What can hang from each mark
Q_914: Q_283
Q_536: Q_294 Q_461 Q_658 Q_914 Q_964
Q_461: Q_536
Q_294: Q_536 Q_580
Q_283: Q_914
Q_964: Q_536
Q_580: Q_294

Every row comes from one small tree of marks. Brackets hold a mark, then the marks that hang from it, in the order of their numbers. Every link used is in the known rows. Which tree was each row made from?
Known rows
{Q_964 {Q_536 Q_294 Q_461 Q_658 Q_914}}: [ 0.80  0.54 -0.27 -0.80  1.19 -0.82  1.35 -1.38 -0.87 -3.67  0.42 -0.56
  0.21  0.14  0.42 -2.61 -1.14  0.37  5.07 -0.69 -1.32  1.32  1.91 -0.67
  2.86  1.44  1.36 -3.23 -1.36  2.63  3.60 -0.31 -1.79  1.24]
{Q_964 {Q_536 Q_461 Q_658 {Q_914 Q_283}}}: [ 0.19  0.13  0.07 -0.51  0.60 -0.72  0.24  0.28 -1.14 -4.20 -2.31 -0.61
  0.67 -0.58  1.50 -2.23 -1.50 -0.21  5.28 -1.01 -1.15  0.85  1.43  0.32
  2.52  1.72  0.43 -2.55 -2.21  3.62  3.45 -1.17 -2.26  1.28]
{Q_294 {Q_536 Q_461 Q_914} Q_580}: [-0.86 -1.30 -2.62  0.36  0.96 -0.38  0.73 -0.35 -1.81 -1.13  1.91 -1.62
 -0.27 -2.24  2.22 -0.43 -2.30  0.92  3.28 -0.68  0.69  0.69  0.46 -2.47
  2.52  2.41  0.29 -1.80 -1.05  1.57  2.41  3.18 -2.21  3.51]
{Q_964 {Q_536 Q_294 Q_658 {Q_914 Q_283}}}: [-0.28  1.55  0.25 -0.19  1.04 -0.25  1.89  0.18 -0.68 -2.92 -0.43  0.00
  0.37 -0.45 -0.12 -2.75 -0.62 -0.25  3.95 -1.11 -0.67  1.35 -0.51 -0.31
  2.82  2.27  1.63 -3.03 -1.64  3.04  4.47 -1.32 -1.91 -0.03]
{Q_294 {Q_536 Q_658 Q_914} Q_580}: [-0.34 -0.34 -1.66  0.49  1.11  0.28  1.70  0.18 -1.11 -1.21  1.44 -0.50
  0.31 -2.48  2.48 -1.09 -1.79  0.43  2.08 -0.41  1.69  1.54 -0.01 -1.87
  2.66  1.72  1.28 -2.32 -1.04  1.40  3.36  3.06 -1.53  1.88]
{Q_536 Q_461 Q_658}: [ 2.42 -0.74 -0.90 -0.68  0.11 -0.76 -0.68 -0.50 -0.92 -2.30 -0.71 -1.31
  1.17 -1.33  3.34 -0.85 -1.96  0.20  3.11 -0.57 -0.42  0.64  1.94 -0.46
  1.11 -0.01  1.18 -2.68 -1.42  2.29  0.92  1.81 -1.43  1.87]
{Q_964 {Q_536 Q_461}}: [ 1.29 -0.85 -2.62 -0.35  0.01 -1.47 -0.68 -1.12 -2.60 -1.99  2.02 -1.05
  1.54 -1.13  2.94 -1.08 -2.62 -0.29  4.15 -0.21 -1.41  0.17  1.93 -0.35
  0.87  2.23  0.55 -2.06 -1.65  2.85 -0.47  1.49 -2.18  0.90]
{Q_580 {Q_294 Q_536}}: [-0.11 -0.44 -3.24  0.02 -0.35  0.72  0.33 -1.61 -1.69  0.81  4.55 -1.54
  1.06 -2.76  3.73  0.05 -2.50 -0.87  0.70  0.01  0.96  0.95 -1.28 -1.47
  1.26  3.67  0.51 -1.87 -0.67  2.05 -0.29  2.49 -1.71  0.95]
{Q_461 Q_536}: [ 2.14 -0.74 -2.27  0.19  0.20 -1.15 -1.14  0.51 -2.25 -1.13  1.00 -0.10
  1.98 -1.16  1.27 -0.41 -2.17 -0.31  2.94 -0.69 -0.49 -0.07  0.14 -0.64
  0.40  1.67  0.20 -1.68 -1.51  1.72 -0.05  1.28 -1.36  0.44]
{Q_580 {Q_294 {Q_536 Q_461 Q_658 {Q_914 Q_283} Q_964}}}: [-0.94 -0.25 -1.13 -0.91 -0.17  0.26  0.32 -0.79 -1.35 -3.47 -2.44 -1.56
  0.29 -1.70  2.83 -1.58 -1.53 -0.62  5.02 -0.62  0.30  2.25  0.70 -1.18
  2.46  1.43 -0.36 -2.44 -1.78  3.02  5.36 -0.47 -2.60  3.33]
{Q_294 {Q_536 Q_461 Q_658 Q_914} Q_580}: [-0.27 -1.11 -1.40 -0.08  1.23 -0.19  1.26 -0.33 -1.34 -2.04  0.60 -1.42
 -0.04 -1.90  2.93 -1.04 -1.87  0.68  3.17 -0.43  0.96  1.48  1.61 -1.88
  2.68  1.43  0.47 -2.69 -0.93  1.49  3.85  2.88 -1.98  3.14]
{Q_283 Q_914}: [ 2.25 -0.35 -2.49  0.67 -0.68  0.11 -0.57  0.01 -1.47  0.32  1.63 -0.85
  1.45 -2.05  2.32 -0.03 -1.89  0.59  1.47 -0.71  0.67 -0.23 -2.01  0.16
  0.32  1.77  1.10 -1.88 -1.53  2.42  0.95  1.75 -1.48  1.20]
{Q_294 Q_536}: [ 0.47 -1.01 -2.67  0.90 -0.37 -0.03 -0.65 -0.53 -2.14 -0.09  3.21 -1.15
  1.43 -2.49  3.11 -0.38 -2.83 -0.14  0.91  0.14  0.75  0.60 -0.01 -1.46
  0.40  2.55  0.35 -1.83 -1.85  1.14  0.05  2.18 -1.70  0.54]
{Q_461 {Q_536 Q_294 {Q_914 Q_283}}}: [-0.16  0.84 -0.67 -0.12  1.23 -0.97  0.43  0.96 -1.30 -2.21 -0.16  0.05
  0.56 -0.37 -1.58 -1.38 -0.74 -0.01  3.83 -1.81 -0.58  0.30 -2.06 -0.83
  2.14  2.34  0.43 -2.35 -1.54  2.13  3.84 -1.71 -1.66  0.66]
{Q_964 {Q_536 Q_294 Q_658 Q_914}}: [ 0.80  1.07 -0.41 -0.04  0.68 -0.39  2.00 -0.81 -0.57 -2.37  1.17  0.25
  0.50 -0.33  0.47 -2.66 -0.87  0.16  3.93 -0.72 -0.86  1.40  0.78 -0.43
  2.93  2.02  2.00 -2.89 -1.52  2.54  3.19  0.05 -1.42  0.00]
{Q_294 Q_536 Q_580}: [-0.01 -0.78 -3.05  0.74  0.25 -0.09  0.51 -0.20 -2.17  0.74  4.04 -1.45
  0.89 -2.92  3.26  0.10 -2.65 -0.07  1.10  0.19  1.42  0.91 -0.37 -2.21
  1.44  2.35  1.01 -2.00 -0.60  1.57  0.17  4.50 -1.85  1.82]
{Q_461 {Q_536 {Q_294 Q_580} Q_658 {Q_914 Q_283} Q_964}}: [ 0.20  1.16  0.31 -1.16  1.37 -0.74  1.50  1.15 -1.41 -3.79 -2.69  0.14
  0.51 -0.40 -0.55 -2.03  0.02 -0.25  5.41 -1.46 -0.09  1.89  0.46 -1.11
  2.98 -0.29  1.38 -3.07 -0.57  2.51  6.57 -0.12 -1.85  2.82]
{Q_914 Q_283}: [ 0.77  0.21 -2.06  0.11 -0.36 -0.10 -0.49  1.00 -1.63 -0.75  0.29 -0.90
  1.24 -2.38  2.13 -0.47 -1.89 -0.42  1.69 -1.21  0.06 -0.01 -1.58 -0.55
  1.02  1.71  0.93 -1.82 -1.68  2.40  0.59  0.86 -1.59  1.01]

Which tree is each row?
[ 1.20  0.23 -1.28 -0.32 -0.11 -1.44 -0.19  0.03 -1.54 -2.72 -0.91  0.39
  1.14 -0.11 -0.51 -1.94 -0.94  0.07  4.75 -1.21 -0.86  1.02  0.43 -1.45
  1.60  1.18  0.65 -1.60 -1.62  1.73  3.50 -0.63 -1.53  2.06]
{Q_461 {Q_536 Q_294 Q_914 Q_964}}
[-0.46  1.28 -1.67 -0.06  1.24 -0.77  2.80 -0.85 -1.01 -0.66  3.71 -0.41
 -0.02 -1.33  0.23 -1.48 -1.10  0.22  3.43 -0.88 -0.49  0.84 -0.92 -1.74
  3.44  3.02  2.29 -2.42 -0.10  2.81  2.19  2.08 -1.64  0.67]
{Q_964 {Q_536 {Q_294 Q_580} Q_914}}
[-0.90 -0.57 -0.88 -0.57  0.57 -0.28  0.54  0.55 -1.84 -4.02 -3.03 -1.52
  0.03 -1.85  2.68 -1.77 -1.59 -0.04  5.05 -0.65  0.56  2.07  1.69 -1.75
  2.51  0.37  0.17 -2.50 -1.61  2.40  5.99  1.53 -2.71  4.89]
{Q_294 {Q_536 Q_461 Q_658 {Q_914 Q_283} Q_964} Q_580}
[-1.44 -0.29 -1.77  0.83  0.32  0.16 -0.24  0.82 -1.42 -1.02  0.68 -0.69
  0.67 -2.52  1.01 -1.09 -2.06  0.29  1.99 -0.76  0.92  0.71 -2.14 -1.46
  1.77  3.42 -0.32 -1.45 -2.48  1.50  2.74  0.37 -2.09  1.25]
{Q_294 {Q_536 {Q_914 Q_283}}}
[-0.82  1.06 -0.70 -0.34  1.98 -0.86  1.67  1.24 -1.57 -1.66  0.69 -0.35
 -0.09 -0.93 -1.48 -0.97 -0.40  0.14  3.68 -1.75 -0.16  0.56 -1.91 -1.52
  3.31  1.81  1.16 -2.62 -0.34  2.19  4.40  0.34 -1.81  1.40]
{Q_461 {Q_536 {Q_294 Q_580} {Q_914 Q_283}}}
[-0.09 -0.72 -1.93 -0.94 -0.15  0.08  0.25 -1.52 -1.24 -3.15 -1.15 -1.41
  0.50 -1.38  3.03 -1.41 -1.95 -0.39  4.48 -0.19  0.37  2.27  2.09 -1.37
  2.28  1.37 -0.17 -2.02 -1.55  2.35  4.32  0.87 -2.21  3.51]
{Q_580 {Q_294 {Q_536 Q_461 Q_658 Q_914 Q_964}}}
[ 0.54  0.15 -1.49 -0.96 -0.24 -1.22 -0.16 -0.98 -1.11 -3.02 -1.02 -0.93
  0.12 -0.69  0.90 -1.95 -1.31  0.55  5.00 -1.17 -1.00  1.03  0.69 -1.59
  1.92  0.36  1.05 -1.84 -1.75  2.14  3.22  0.43 -1.79  3.67]
{Q_536 Q_294 Q_461 Q_914 Q_964}
[ 1.54 -0.49 -1.92 -0.03 -0.44 -1.25 -1.43  0.91 -1.78 -2.70 -2.14  0.72
  1.93 -0.68  0.51 -1.37 -1.68 -0.10  4.65 -1.19 -0.38  0.71  0.74 -0.83
  0.83  1.19 -0.14 -0.63 -2.35  1.73  2.44 -0.02 -1.54  2.32]
{Q_461 {Q_536 Q_914 Q_964}}
[ 1.12  0.31 -0.80  0.26  0.43 -0.25  0.89  0.00 -0.54 -2.49 -0.19  0.54
  1.36 -1.02  1.85 -2.16 -1.73 -0.03  3.54 -0.55 -0.33  1.05  0.95 -0.18
  2.03  2.31  1.22 -1.93 -1.99  2.59  1.91  0.48 -1.44  0.30]
{Q_964 {Q_536 Q_658 Q_914}}
[ 1.07 -1.42 -1.49  0.05  0.14 -0.15 -0.79 -0.90 -2.00 -2.33  1.07 -1.57
  0.92 -1.33  3.27 -1.19 -2.63  0.14  2.95  0.18  0.25  1.23  2.21 -0.90
  0.91  0.82  0.41 -2.99 -1.77  1.43  1.41  2.19 -1.88  1.87]
{Q_294 {Q_536 Q_461 Q_658}}
[-0.94  0.75 -0.75 -0.59  1.13 -1.17  1.13 -0.47 -1.55 -3.17  0.52 -1.05
 -0.05 -0.21 -0.17 -2.02 -1.18  0.15  5.47 -1.23 -1.86  0.55 -0.11 -0.64
  2.81  2.41  0.55 -2.65 -1.62  3.20  3.64 -1.27 -2.46  1.23]
{Q_964 {Q_536 Q_294 Q_461 {Q_914 Q_283}}}
[-0.75  1.08  0.35 -1.05  2.01 -0.65  2.81 -0.32 -1.31 -3.79  0.32 -1.04
 -0.69 -0.64  0.66 -2.11 -0.47  0.03  5.54 -1.00 -1.01  1.36  0.71 -1.00
  3.81  1.37  1.86 -3.97 -0.40  3.54  5.08  0.29 -2.36  1.83]
{Q_964 {Q_536 {Q_294 Q_580} Q_461 Q_658 {Q_914 Q_283}}}
[ 2.74 -0.64 -1.10 -1.07 -0.88 -0.77 -1.15 -0.56 -1.83 -3.60 -2.73 -1.06
  1.31 -1.06  4.04 -1.60 -1.96 -0.26  4.48 -0.37 -0.47  1.34  3.23 -0.78
  0.49 -0.98  0.93 -2.19 -1.79  2.52  1.69  1.39 -1.75  3.35]
{Q_536 Q_461 Q_658 Q_964}
[-0.91  0.97 -1.00 -1.11  0.67 -1.00  1.10  0.17 -1.46 -2.63 -1.44 -1.51
 -0.40 -1.27  0.31 -1.38 -0.57  0.31  5.03 -1.79 -0.60  1.24 -0.62 -2.14
  3.18  0.24  1.39 -2.68 -0.67  2.90  5.12  1.10 -2.33  4.53]
{Q_536 {Q_294 Q_580} Q_461 {Q_914 Q_283} Q_964}
[-0.51 -1.52 -2.39  0.40  0.37 -0.63 -0.67 -0.55 -1.79 -1.79  1.42 -1.31
  0.45 -1.91  2.05 -1.15 -2.66  0.72  2.90 -0.58  0.22  0.61  0.65 -1.68
  1.70  2.53 -0.47 -1.51 -2.04  1.45  2.15  1.32 -2.02  2.25]
{Q_294 {Q_536 Q_461 Q_914}}
[ 0.73 -0.41 -2.34 -0.74 -0.93  0.62  0.10 -1.43 -1.77 -1.20  0.89 -1.15
  1.44 -2.34  4.59 -1.04 -2.32 -1.15  2.86  0.29  1.11  2.34  0.98 -1.18
  1.11  1.22  0.75 -2.21 -1.14  2.31  2.18  2.15 -1.82  2.03]
{Q_580 {Q_294 {Q_536 Q_658 Q_964}}}
[ 1.48  0.59 -0.06 -0.38  1.44 -0.73  0.89  0.25 -0.80 -2.82 -0.20  0.60
  0.55  0.04 -0.81 -2.06 -0.59  0.37  3.92 -1.22 -0.42  1.04  0.39 -0.75
  2.21  0.79  1.34 -2.68 -1.24  1.44  4.42 -0.76 -1.08  0.42]
{Q_461 {Q_536 Q_294 Q_658 Q_914}}
[ 2.59  0.39 -0.18 -1.04 -0.07 -0.72 -0.40 -0.19 -1.90 -3.48 -1.04  0.19
  1.82 -0.15  1.10 -2.09 -1.05 -0.47  4.64 -0.41 -0.57  1.67  2.25 -0.71
  0.55 -0.81  1.16 -3.13 -1.41  1.84  3.58  0.20 -1.50  1.52]
{Q_461 {Q_536 Q_294 Q_658 Q_964}}
[-0.85 -0.90 -2.45 -0.39  0.41  0.20  0.47 -1.47 -1.74 -0.91  2.58 -1.76
 -0.08 -1.70  2.61 -0.39 -2.32 -0.11  2.79 -0.56  0.34  0.93 -0.20 -1.60
  2.44  3.82 -0.57 -1.67 -1.05  2.17  1.96  1.48 -2.00  2.12]
{Q_580 {Q_294 {Q_536 Q_461 Q_914}}}
[ 0.61  0.94  0.46 -1.31  0.54 -0.75  0.27  0.06 -0.83 -4.73 -4.13 -0.96
 -0.12 -0.31  0.49 -2.51 -0.45  0.36  5.35 -1.38 -0.80  1.73  0.80 -0.84
  2.17 -0.37  1.18 -2.89 -1.89  2.71  5.76 -1.03 -1.95  3.30]
{Q_536 Q_294 Q_461 Q_658 {Q_914 Q_283} Q_964}
[ 0.13  0.46 -1.47  0.05 -0.85 -0.49 -0.60  1.43 -1.09 -2.12 -2.98 -0.15
  1.35 -2.15  1.26 -1.58 -1.54 -0.21  3.74 -1.60  0.07  0.73 -1.42 -0.95
  1.40  1.90  0.40 -0.97 -2.50  2.54  3.28  0.18 -1.84  3.09]
{Q_536 {Q_914 Q_283} Q_964}
[-1.80 -0.47 -2.22 -0.81 -0.17  0.06  0.00 -0.65 -1.94 -2.57 -1.02 -1.81
  0.36 -1.94  2.23 -1.05 -1.87 -0.59  4.45 -0.76  0.03  1.53 -0.50 -1.32
  2.15  2.88 -0.92 -1.63 -1.84  2.69  4.24 -0.05 -2.73  3.56]
{Q_580 {Q_294 {Q_536 Q_461 {Q_914 Q_283} Q_964}}}
[ 1.30  0.46 -0.96 -1.57  0.28 -0.84  0.96 -1.28 -1.73 -2.72 -0.30 -1.67
  0.15 -1.15  2.89 -1.51 -1.06  0.03  4.91 -0.59 -0.43  1.87  2.32 -1.72
  1.94 -1.46  2.46 -3.48 -0.11  2.76  3.37  2.84 -1.85  4.04]
{Q_536 {Q_294 Q_580} Q_461 Q_658 Q_964}
[ 0.14 -1.13 -1.50 -0.35  0.41 -0.40  0.58 -0.40 -1.59 -3.41 -1.38 -1.30
  0.27 -1.79  3.07 -1.62 -2.02  0.49  4.70 -0.21  0.75  2.10  2.78 -2.00
  2.38  0.27  0.48 -2.19 -1.44  1.84  4.13  3.05 -2.31  4.50]
{Q_294 {Q_536 Q_461 Q_658 Q_914 Q_964} Q_580}
[-0.75  1.91 -0.24 -0.52  1.64 -0.14  3.42  0.29 -0.84 -2.50  0.95 -0.22
 -0.24 -1.11 -0.03 -2.00 -0.43 -0.12  4.11 -1.29 -0.21  1.53 -0.66 -1.10
  4.04  1.66  2.52 -3.51 -0.42  3.18  4.75  0.47 -1.98  0.81]
{Q_964 {Q_536 {Q_294 Q_580} Q_658 {Q_914 Q_283}}}
[-0.90 -1.19 -1.85 -0.19 -0.31 -0.83 -1.07  0.27 -2.22 -3.53 -2.35 -1.25
  0.73 -1.74  2.12 -1.74 -2.32  0.34  4.73 -0.70 -0.11  1.18  0.68 -1.57
  1.45  1.74 -0.91 -1.67 -3.00  2.14  4.12 -0.02 -2.80  3.64]
{Q_294 {Q_536 Q_461 {Q_914 Q_283} Q_964}}
[ 1.02  0.41 -1.71 -0.47  1.36 -1.31  1.31 -0.14 -2.16 -0.76  3.44 -0.80
  0.64 -1.02  0.43 -0.19 -1.24 -0.09  3.22 -0.97 -0.18  0.56 -0.49 -1.67
  2.01  1.26  1.67 -2.96  0.30  1.67  1.30  2.56 -1.51  1.34]
{Q_461 {Q_536 {Q_294 Q_580}}}
[ 0.13  0.66 -0.34 -1.10  1.73 -0.76  2.58 -1.15 -1.10 -3.09  1.64 -0.97
 -0.43 -0.21  0.97 -2.01 -0.92  0.35  5.18 -0.97 -0.85  1.45  1.66 -1.20
  3.78  1.26  2.36 -3.58 -0.29  3.07  4.00  1.60 -1.92  2.00]
{Q_964 {Q_536 {Q_294 Q_580} Q_461 Q_658 Q_914}}
[ 1.67  0.40 -0.02 -0.71  0.44 -0.93  0.22  0.24 -1.22 -3.81 -2.70  0.80
  1.22  0.14 -0.52 -2.61 -0.68  0.20  5.15 -1.02 -0.52  1.74  1.50 -0.90
  1.77  0.11  0.91 -2.41 -1.70  1.66  4.60 -0.78 -1.32  1.78]
{Q_461 {Q_536 Q_294 Q_658 Q_914 Q_964}}
[-0.96  0.15 -1.04  0.06  0.32  0.39  0.86  0.86 -1.41 -2.78 -1.84 -0.63
  0.54 -2.58  2.07 -1.74 -1.47 -0.24  3.61 -0.80  1.41  2.27  0.33 -1.87
  2.43  0.83  0.69 -2.32 -1.67  2.10  5.31  1.76 -2.26  3.19]
{Q_294 {Q_536 Q_658 {Q_914 Q_283} Q_964} Q_580}
[-0.34 -0.43 -1.56 -0.61  0.75  0.40  1.08 -1.57 -0.79 -1.97  0.78 -1.71
 -0.05 -1.57  2.83 -0.95 -1.80  0.00  3.05 -0.42  0.76  1.60  0.48 -1.20
  2.79  2.74 -0.03 -2.43 -1.03  2.36  3.67  1.15 -1.85  2.12]
{Q_580 {Q_294 {Q_536 Q_461 Q_658 Q_914}}}
[ 0.14 -0.34 -1.62  0.22 -0.21 -0.04  0.86  0.08 -1.37 -2.21 -0.70 -0.48
  0.81 -2.37  2.99 -1.73 -1.83  0.10  3.23 -0.29  1.65  2.20  1.24 -2.08
  2.11  0.53  1.14 -1.97 -1.45  1.57  4.30  2.96 -1.81  3.33]
{Q_294 {Q_536 Q_658 Q_914 Q_964} Q_580}
[ 1.83 -0.54 -0.86 -0.88 -0.48 -0.81 -0.87  0.00 -0.86 -4.23 -4.26 -0.66
  0.84 -0.87  2.27 -2.09 -1.67  0.32  4.98 -0.90 -0.61  1.42  2.40 -0.85
  1.51 -0.20  0.72 -1.89 -2.17  2.24  3.70  0.58 -1.64  4.16]
{Q_536 Q_461 Q_658 Q_914 Q_964}
[ 0.48 -0.05 -1.23 -0.10 -0.35 -1.37 -1.33  1.77 -1.84 -3.48 -3.80  0.70
  1.80 -1.03 -0.03 -1.44 -1.41 -0.43  5.17 -1.59 -0.53  0.77 -0.56 -0.44
  1.11  1.29 -0.54 -1.10 -2.70  2.12  3.94 -1.49 -1.99  2.31]
{Q_461 {Q_536 {Q_914 Q_283} Q_964}}
